In the rows, zero is written as 128.
Known rows, with every step that occurs
vuzam, lodu: [142 124 156 184  71 106 114 140 153 102 110 118 140 159 140  83 120 108
  93  95 120 119  94]
senu, malem, domiv, lodu: [111  93 108 185 190 161 163  52 125 127 104 146 134 120 180 134 136 128
 147 115 143 147 177]
senu, lodu: [152 115 121 121 183  83 191 116 138 106 132 118 127 120 126 109 166 114
  81 126 144 143  94]
malem, lodu: [120 131 135 150 112 177 119 165 160 112 126  95 138  78 110 125 112 106
 139 101 107 129 121]
vuzam, malem, senu, lodu: [127 103 115 147 240  52 208 169 170 139 124 108 140  88 149 122 129  92
  96 118 135 165 162]
senu, malem: [130 115 118 101  76 143 164 104 122 113 149 128 125 122 106 142 167 114
 139 122 129 162 153]
sumanom, lodu, vuzam, malem: [175 143 111 110 149 150 119 137 117 124 114 111 137 176 150 124 121 141
 117 142 172 112 165]
domiv, malem, vuzam: [115 133 111 127  89  74 134 168  92 154 143 151 134 132  89 149 115 133
 169 119 129 161  86]
domiv, malem, senu, lodu, tepu: [ 92 121 147 116 110  95 132 151 159 160 101 139 123  63 156 124 129 137
 121 160 123 154 115]
domiv, lodu, sumanom, malem: [ 67 176 114 117 161 202 128  44 168 110  49 154 124 165 143 120 141 147
 123 129  81 111  75]
sumanom, lodu, domiv, malem, tepu: [129 134  92  90  55 176  81 111 115 141  73 140 126 181 104 136 102 143
 172 133 127 131 140]
vuzam, lodu, senu, malem: [165 115 143 154  10  99  83 107 148 135 143 120 126 166 101 119 156 119
 110 134 144 133 169]
vuzam, lodu, senu, malem, domiv: [128 100 138 176  44 109  97  71 117 139 154 114 126 147 157 119 129 121
 143 137 170 131 162]
senu, malem, lodu: [110 129 124 161  77 181 128 129 138 114 133 101 136  68  96 150 136 106
 150 104 107 153 173]
malem, vuzam, lodu: [120 140 150 201  79  67 105 175  96 131 144 121 145 161 111 101  97 111
 112 107 130 114  83]
vuzam, malem, domiv, lodu, senu: [157  90 126 157 224 100 115 104 161 158 103 140 132 154 163 126 110 136
 121 127 183 122 189]
malem, domiv, lodu: [120  94 119 174 224 159 155  81 145 124  96 143 136 127 191 113 114 129
 137 111 143 123 132]
malem, domiv: [105 101 129 116 139 144 161 102 114 116 151 116 126 116 176 116 116 118
 158 122 155 134 101]
lodu, senu: [179 111 137  64  80 121 101 145 170 139 160 120 119 153  99 121 146 127
 125 150 153 115 119]
senu, lodu, domiv, malem: [170 105  97  85 109  63 149 113 114 117 106 153 106 130 111 131 170 158
 131 130 129 163  97]
sumanom, malem: [116 154 122  71 129 180 141  74 151  94 110 107 131 137 132 129 132 124
 144 114  88 150  38]
sumanom, lodu, tepu: [ 87 145 153  81  63 215  72 124 139 124  91 112 129 145 155 101 119 149
 119 176 162  88 109]
lodu, malem: [129 124 153  89 148 127 126 152 112  96 156 159 122 135 121 137 149 142
  91 135 106 110 138]
senu, lodu, vuzam, malem: [194 130 117 123 211  51 180 140  95 126 140 128 125 130 130 132 151 135
  82 125 168 141 154]
lodu, sumanom, malem, senu: [ 48 166 119  80 101 199 136 117 190 136 112 118 126 115 150 126 118 113
 170 149  64 125  79]

Rows
[209 135 118 104 150 100 161 121 103 120 167 123 116 128 129 121 172 139
  97 154 148 118  99] -> senu, lodu, vuzam
[114 103 126 117 178 103 174 198 180 148 132 113 143  93 149 130  98  92
 144 108 117 159 173] -> vuzam, malem, senu
[181 115 117 153 187 167 129  91 110 138 134 146 123 135 189 126 125 154
 147 141 147 102 132] -> malem, domiv, lodu, vuzam
[ 40 160 112 121 168 154 169  15 108 107 104 122 118 131 182 116 139 136
 134 147 133 128  54] -> senu, lodu, sumanom, malem, domiv
[162 179 124 115  98 217  87 110 127 113 137  91 128  95 122 148 117 140
 162 130  82 118  75] -> sumanom, malem, lodu, vuzam
[111 113 147  99 150 143 131 192 161 129 167 143 131  96 146 140 123 118
 127 149  77 117 159] -> lodu, malem, senu
[185 130 127  99 156  95 151 160 101 129 146 132 125 138 128 138 131 137
 120 117 155 136 157] -> lodu, vuzam, malem
[111 138 138 211  47  70 112 146  76 134 156 125 142 154  99 122 119 108
 122 110 130 135 129] -> senu, malem, vuzam, lodu
[194 126 115 113 156 111 163 158 140 143 176 114 123  99 150 124 151 121
 124 168 124 122 119] -> malem, senu, lodu, vuzam
[167 144 117 139 201  72 166 136  79 150 127 132 130 139 104 144 111 115
  95 110 158 139 181] -> senu, lodu, vuzam, malem, tepu
[120 129 122 165  78 157 108 150 169 125  89 121 140  76 110 141 109 120
 158  91  96 162 120] -> domiv, malem, lodu
[190 104 130 119 158 133  96 124 196 148 109 141 127 164 118 118 144 137
 109 141 145 106 147] -> domiv, lodu, senu
[140 117 144 144 226 140 122 129 138 104 106 181 130 144 140 135 145 153
  74 127  96 100 167] -> domiv, lodu, malem
[141 116 123 110 141 126 113 180 108 118 124 108 118  93  95 141 112 137
 146 101 126 129 168] -> vuzam, malem, lodu, domiv
[161  91 129 141 178 139 102  93 169 151 118 136 126 151 162 119 123 139
 134 146 166 105 149] -> malem, domiv, lodu, senu
[128 155 129 126  69  98  76 128  63 118 137 116 120 174 104 119 109 148
 149 126  99 108  47] -> sumanom, malem, vuzam, lodu, domiv
[100 141 120  84 134 186 144 125 197 129 126  96 139  99 156 133 107 101
 175 129  61 154  70] -> sumanom, malem, senu
[106 133 112 122  88 102 154 146  60 145 187 130 131 125  77 159 138 117
 160 132 141 153 137] -> senu, malem, vuzam
[ 45 191 122  87  95 200 124  69 123 131  84 136 123 161  99 135 105 119
 146 122  87 118  86] -> lodu, sumanom, malem, tepu
[ 80 111 161 143 168 170 107  95 120 144  87 151 123 100 194 114 104 156
 128 144 155 104 130] -> malem, domiv, lodu, tepu
[ 52 158 133 157 125 142 127 164 141 128  91 130 128 103 106 127 113 121
 116 106 128 114 174] -> vuzam, malem, lodu, sumanom
[115 141 136 137 207  42 150 168  47 126 188 155 128 129  93 149 144 140
  78 152 131 114 121] -> senu, lodu, malem, vuzam
[161 124 142 120  79 157  69 167 184 142 145  95 128 105  87 131 120 119
 136 135 134 110 139] -> malem, lodu, senu
[139 125 127 148  31  70  91 150  42 130 168 132 116 161  85 128 133 142
 146 130 128 117 130] -> senu, malem, vuzam, lodu, domiv
[138 124 143 118 208  79 161 128 106  93 150 154 122 125 124 130 174 141
  48 143 120 118 136] -> senu, lodu, malem
[138 116 113 102  57 172 105 137  98 113 149 110 110  84  83 151 149 138
 171 127 109 133 169] -> senu, malem, lodu, domiv
[108 140 150 106 144 143 118 146  95 125 142 160 128 142  96 148 109 123
 102 118 101 110 167] -> lodu, malem, tepu
[ 99  97 127 136 197  97 178 117 102 124 130 120 134 117 178 127 100 115
 141  98 175 154 151] -> vuzam, malem, domiv
[160 133 155 167  48  58  55 179 125 158 164 118 134 182  89 109 108 122
 112 140 155  96 106] -> malem, vuzam, lodu, senu
[ 59 159 123 152  41 168 103 140 160 130  76 149 123 102 106 130 127 136
 149 117 101 127 129] -> domiv, malem, lodu, sumanom
